Every row comes from one small tree of marks. Brackets hold a mark, then the marks that hang from it, in alphabetical order. Every link used is in the known rows. Which tree was each row made from?
Known rows
{G C {N E R}}: [  9  -2   2   9  16 -21   4  -9   9   6  28 -19  -2   4  -4   0 -12  41
  46   8 -14 -25   5   9   9  -1  14  -2   6  -5  -2  37 -16  -6]
{B {L {C G {N E}}}}: [ 16  12 -18   0  -4 -17   9  33  12  44 -26  -8 -12  -4  -3   0 -14   8
   8  26  15 -23  -3 -10 -41   0  -9 -21  41  -4  -5  -5   2   1]
{N D {R {C L}}}: [ 34  -4 -13  -2  -6   7 -15 -14  -2 -18  -4  -1  20  -2   3  -3  27  26
 -39  -9  -4  -4  -3   3  -2   1   7   2  -9 -39  18   7   9  23]
{E {N G}}: [ 10  -8   1   4  14   1   1 -25 -13   3  12  -9  10  14   0  17  -6 -11
  35  -1 -11   8 -13  -6  16  -3 -12  -2 -13  13 -14   7   7  -3]
{B {L {N {C R} D}}}: [-15  11   3   5   7  -2  -9   9   8  13 -23   6  -9  -8 -12   1   4 -40
 -16  -1  15  18 -13  -5 -16  21  -1   4 -13  14   4 -38   9   5]
{E {N {C B G}}}: [ 10  -6   6   4  -7   3   1  35 -16 -28  22  26   3  16  -9   6   9   6
   1   6  19  15  -3  16  10 -12   7  39 -26  18  23   7   2   2]
{B {L {C R}}}: [-25   1 -10   7  14 -10  23   5   7  44 -13  -4 -15 -13  -7  -2   6 -55
   8  24  18   4 -23  -3 -30  -2 -15  -8   0  12 -14  -2   9   5]
{G {C {B {L {N D}}}}}: [-17  -5   5  -8  -8  -4 -21  28   9 -17  12  14  -2 -17 -12  -8  24 -18
  16 -19  -7 -21 -17  18  -7  25   0  -9  12 -13  -6 -44 -11   8]
{E N}: [ -3 -12  -2   3  14   2   8   3 -10   8  16  -6  14   4 -19   6  15 -14
  25   1 -10  -1 -29  -7  12   6 -17  10  -8  19  -4   9   3   6]
{B L}: [-23  -4   4   6   8   4   3  -5   5  29   8 -10 -14   4  -8  -6  16 -30
  27  -4  -1   9 -29  -2   0  14 -15 -12  25  16 -23  -2   2  -5]
{C L}: [ 13  -5  -6  -1  -7   6  -4   0 -10   2   6  -8 -13   2  -4  -8  18  -4
 -17   4  -3   0 -16  -8  10   7  -9 -11  -6  -4  -6   7   6   7]
{B {L C}}: [-16  -2   0  -7  13  -6  24  -6  10  28  -8  -1  -3 -10 -16   5  16 -36
  18  19   8  11 -28  -6 -24  15 -26 -11  33  19 -20   0   2  -4]
{R B {N C E}}: [ 10  -3  13 -10  -2  11  13 -23   6  -6   0   7   7  -8   0  10 -21  -1
  -5  -1 -13   6  13   3  -4   8   1  27  17  21  -2   5  -1 -31]
{G {N {C B R} E}}: [-19  12  -5  12 -11  -5  19  30 -10 -11  18   5 -32   3   4 -15  -4   4
 -14  11  24 -12  21  21   3  -8  16  24 -48   3  18  30  -3 -13]
{G N}: [-17   5  -5   9   7   1  23  12  -1   6  32 -15 -14   2 -20  -2   9  -7
  27   7  -1  -5 -19 -16  17   7  -8  -3  -1  20  -5  29  -7 -20]
{C N}: [-25   2  -7   6   4   2   2  21  -4  16 -12 -15  -8  -6  -6  -9   8   1
  -7   5  -3   0 -18 -24  11   4  -3 -25  22  14   1   1  -7   7]
{E {N D}}: [  9 -14  -4  -6   7   8   3  19  -8  -9  13  -1  15   4 -17   7  27 -13
  12  -4  -8  -9 -41  -7   9  26 -18   8 -18   1  -2   4   5   5]
{R {N {C {B L}} D}}: [-17   2   8 -12 -11  10  11   8 -18 -21  17  23   3  -4  -3  -8  20 -18
 -17  -6   5  12 -26  20 -12  22  -4  44  11  10   2  -7  -6 -33]
{B {L {N C G}}}: [  0   9  17   1  15  -7  -8 -44   5  13 -25  -1   0   3   4  18 -21 -15
  10  -9  -4  43   6  -9  -5   8  -2  -9  21  37 -17 -40  -1  -5]
{E {N C}}: [ -1 -10   9   2  20   0   8  -9  -8  -5  10   1  12   6 -20  12  16  -9
   7   1  -6  30 -26  -2  13  12  -8  25 -16  40   4  10   0  10]
{L C}: [ -7  -6  -3  -8   6  -4  21  10   2  14 -12   3  -2 -12 -19  10   9 -24
  -7  25   2   1 -21 -17  -8   6 -17 -14  12  15  -8   5   3   3]
{G {N C D R}}: [  1   5   9   2  14  -7  21  -2   0 -22   7   4   6   7  -9   6  10  33
  -8  14   7  28 -11 -10  15  15   2  21  -6  16  10  36  -8 -11]
{B {L N}}: [-18   7   6   6  10  -6  -9  -4  11  33 -11  -7   5  -8 -15   3  -3 -31
  28 -11  -4   8 -16  -8  -4  16 -18 -22  29  19 -18 -34   3  -6]
{G {C N R}}: [-34   2 -12  13   9  -8  -8  27   4  17   3 -23 -24  -9  -9 -12   6 -11
  14  13  -1  -7 -18 -14   8  -9  28 -22  -4   7   9   0 -13  29]
{R N}: [-11  -2  -1   1   5   7   8   1 -18  12  17  -8   9  -7 -14   0  -7 -20
  15   8 -12  -3 -30 -13   9   0  -6  18  18  14  -6   8   1 -37]
{R B C {N E}}: [ 16  -5  -7  -6  -8  20   7 -21  11   0  20   1  21 -23  -4   7 -17  -8
  -3 -26 -29 -30  20  13  -8  -3   7  17  25  -6   4  -1   3 -21]
{L C {N G}}: [ 12   4   1  -9   9 -11   4 -18   0   9 -35   4  14 -17  -1  28 -32 -15
  -4  14  -5   5  12 -23 -13  -1 -16 -27  11  14 -13 -32   9  -6]
{C B G}: [ -9  -4   0   5 -22   9  -5  55  -6 -11  15  14 -20  12  -5 -11   4  -3
   7   7  23 -11   3   2  10 -14   1   8  -5  -9  12   3   3  -9]
{C L R}: [  1  -2 -13  11  -6   6  -6   9 -11  16  -3 -11 -25   2   5 -13  10 -22
 -24  12  12  -4  -6  -3   2  -8   1  -6 -42 -12   5   8  10  10]
{N {C B} G}: [-15  -4  16  -8  -7   7  -3 -10 -14 -36  -2  17 -19  11  12   0  -3   1
 -18  -1  12  27  17   3  17  -8  10   8 -12  17   6  -1  -5  -4]

Which tree is each row?
[-14   4   5   1  -8  -5 -14  15  -1  14 -14   7  -2  -8   2 -10  -7 -10
   3 -20   5 -36  11  22 -15  14 -17 -16  10 -11 -13 -38   6 -12]
{C {B {L {N E}}}}
[  3   5 -11   6 -14  20  -1  25  32  -3   3   1   0  -9  -5   5  -2   6
  -4 -15  -8   0  24 -15   0 -21  19 -10  27  -1  21  -6  -7  18]
{R B {C G N}}
[  4   0  -4  -2   1  -8  -7  15  -4  12 -37 -11   8   1  10 -13  -3  49
 -25   7  -2 -27   0 -16  -3  10  -6 -23  11 -31   5   8  -4   8]
{C {N D E R}}
[ -9   8  -8  10   4   7   3 -19 -22  15   8 -15  -4   3  10   4 -37 -29
  12   8  -2   0  -6  -9   5 -26   9  16 -14   0  -5   3  10 -34]
{C {R {N G}}}
[ 26 -14   5  -7  21 -12 -12 -31  -2 -23  16  -1  26  14   2  15  -1  24
  41  -4 -23   3 -10   6  15  -3   6   4 -15 -13  -9  13  -4  17]
{E {N D {G C} R}}
[  6  -9 -13  -3 -24  14 -12   8 -12 -28  17   7  -4 -12   3 -13  30  -1
 -40 -21   1 -15  10  23   2  -8   8   6 -22 -23  19  -3   6  19]
{R {C B L}}
[ 42  12 -14  10 -12 -17 -16  20 -10  19 -29 -17  -1  13  23 -12 -20  70
 -23  12   3 -17  28  -8  -7 -21  11 -17   2 -41  12  15   4  12]
{C G L {N E R}}
[-17   3  13   0   0   4  -3 -18  37  21  -9   3   7 -11 -10   5  -4 -34
  18 -18 -10  14   9  -5 -10  16 -23 -20  30  20 -24 -35  -1  -7]
{R {B {L N}}}
[ 19   1  26 -11   6  -2  -3 -62  19 -11 -29   5   4  17  28  11 -34  35
  -6  -4  -3  29  53   3   4 -14   6  -8   9   6  -9  14  -3  -2]
{N C E G {R B}}
[  9  -4   1   1   7  -3  -3 -37 -14 -26  16  11  42   5  10  10  -7  18
   9 -26  -7   3  23  29   7 -32   8  22 -23 -15   8   7   5  12]
{E {N G {R {C B}}}}
[  3  -7  10  -8   2   2   2 -18 -19 -36  11  18   4  13   5  10   1   0
   0  -8   4  24   4  17  13  -8   4  27 -31  25   4   3  -1   2]
{E {N {C B} G}}
[ 18   7  -3  -3 -25  -1 -24  -6 -15 -24 -15   6  -4  -2  24   1 -13   8
 -37 -15  -4  -6  28   5   5  -6  -4 -18 -30 -23  -4 -33   9  -3]
{C B {L {N G}}}
[ 35   5 -21   0 -33  16 -10  25 -25 -27  35  13   8  -8   4  -3  -3   8
 -22 -10  -1 -22  13  25  -5 -30  23  42  -8 -28  28   0   9 -18]
{R {C B G L} N}
[  5   6   3 -10  15 -23   9 -12  14  21 -38  11  32 -19  -8  14  -3  -3
 -11  13   3   5 -13 -12 -34  21 -30 -18  28  -6 -16 -32   7  -4]
{B {L C {N D R}}}
[  8  -3  -7   3   9  -9   7  11   6   4  39 -19 -23  -1 -18  -6   3  10
  50   4 -17 -36  -1   3  12  12  13  -5   6   5  -7  28 -12  -7]
{G C {N E}}
[-23   5  11   2   0   1   5 -12  21   9 -22  -5  16  -2   7  -4  -5  27
 -11   0  -9  15  18 -20   6  -8  -9 -24  24   5  -6  10 -12  10]
{C {N {R B}}}
[-16   0   9   1   8   7   3 -46  39  13   9   5  25  -4   0   1   8  -7
  15 -25 -11  21  17  13 -13  -8  -7  -4  32   3  -9   1  -3  13]
{N {R {B L} C}}
[ 15   4 -11  12  11  -9  15 -18   3   8  20 -16  14  -2  -7   1 -11  34
  18  -8  -9 -23  20   9   3 -10  13   5   1 -12   8  33   1 -12]
{G {N E {R C}}}
[ 16   5  13  -7 -12  -7  -8 -40 -20 -39 -14  13   0  19  37  -1  -4  41
 -45   4  13  39  33  16   8 -22  15  12 -30  -9   7  14  -1   6]
{N {C B L} G R}
[  4  -2 -12  -4  -8   1  -5  36  -7   8 -23 -16 -11  -8   3 -14   7  21
 -24   3  -3 -37 -12 -21  -1  26  -6 -26  10 -22   4  -2  -4  10]
{C {N D E}}
[  4   7  -7   6  -1 -12  -6  -4  -9  12 -24 -17  13   2  16 -12   8  44
 -30  12  -5  11   0 -19   3  -6   0 -20   6 -14   4  15  -2  19]
{C L {N R}}
[-13   0  -6  -1 -12  18  12  11   6  -3  12   5   3 -12   1  -3  -5 -38
 -15   1  -5  -9  -8  -7  -3   5  -4  19 -16 -10   0   1   5 -27]
{C {R B {N D}}}
[ 14   4 -17   0   3   2 -12 -15   0  11 -14 -21  -2 -12  13   5 -20  21
 -10 -16 -16 -22  27 -14   0 -12  16 -28  19 -13   7  -7   0  17]
{R {C {N E G}}}
[ -1  -8  20  -5   8  -3  -9 -53  28 -10   6  -2   7   9  13  12 -14  18
  37  -5 -18  23  29  -2  14 -19  14 -23  17   1 -17   7 -14  11]
{N {G C} {R B}}
[ 37  12 -15   3 -15  -5 -16  35  -8  -4 -23  -4   1  12  15 -11  10  60
 -37  13   9  -2   1 -22  -2  -7  10 -10   2 -39  17  11   2  13]
{C G L {N D R}}
[ 32  -7   3  -1   5   6   1  32  -5 -22  10  14   2  19 -20  10  19   4
   3  11   8  16 -27  -3  10  12   1  37 -15  13  20   3   4   7]
{E {N {C G} D}}
[-32  -1  15  -3  -5   3   7   2  -1  -7   8  17 -18   4  -2  -9  25 -18
  -8  -6  17  24 -11  19   0  11  -4  15   8  26  -3  -2  -7   1]
{N {C {B L}}}
[-38 -11  -1   9  -6   1  -9  35  -4 -11  26   6 -27  -4  -5 -17  16 -24
   9   4  11 -20  -4  18  11 -13  22   0 -29  -9  10   2  -4  18]
{G {C B R}}
[-31   2   1   8   3  -6  10   4  -8   1  22  12  -5   9  -4  -6  17 -36
   4  -4  20  18 -12  34  -7  -7  -1  36 -41  23   7   2   0  12]
{E {N {C {B L} R}}}
[ -2  -3 -21   2  -2  -2 -16  43   1   8  -7 -15 -28  -8  -1 -14   4   7
  -2  10  -2 -47  -7  -6  -5  13  24 -23 -11 -30  12  -2  -6  30]
{G {C {N D E} R}}
[ -3   1   9  -7 -21   8  -4  45   0 -26  10  30 -23  14   0  -8  24  -4
  -4   4  31  13 -10  15 -11  10   3  26   4   2  14  -7  -2  -1]
{N {C {B L} G} D}
[  9   7  -1   0  -8  10   5 -30  -1  15   2  -7  -4  -1  25   3 -52 -21
  10  -1  -9 -23  33   3  -6 -22   9   6 -13 -14 -12   3   9 -38]
{C {R B {N E G}}}
[  7   6   9 -13  -7  11 -12 -27  31  -1 -18  10   5  -6  12  14 -12 -29
   9 -19 -10   8  17 -12 -10  20 -19 -29  21  -3 -28 -42   2  -9]
{R {B {L {N D G}}}}
[  5   1  20  -6  -3 -10  -6 -31 -17 -22 -20  11   1  19  30  -2 -28  44
 -28   2  13  10  40  19   8 -18  15   2 -15  -9   7  12   0  -4]
{N {C B} E G R}
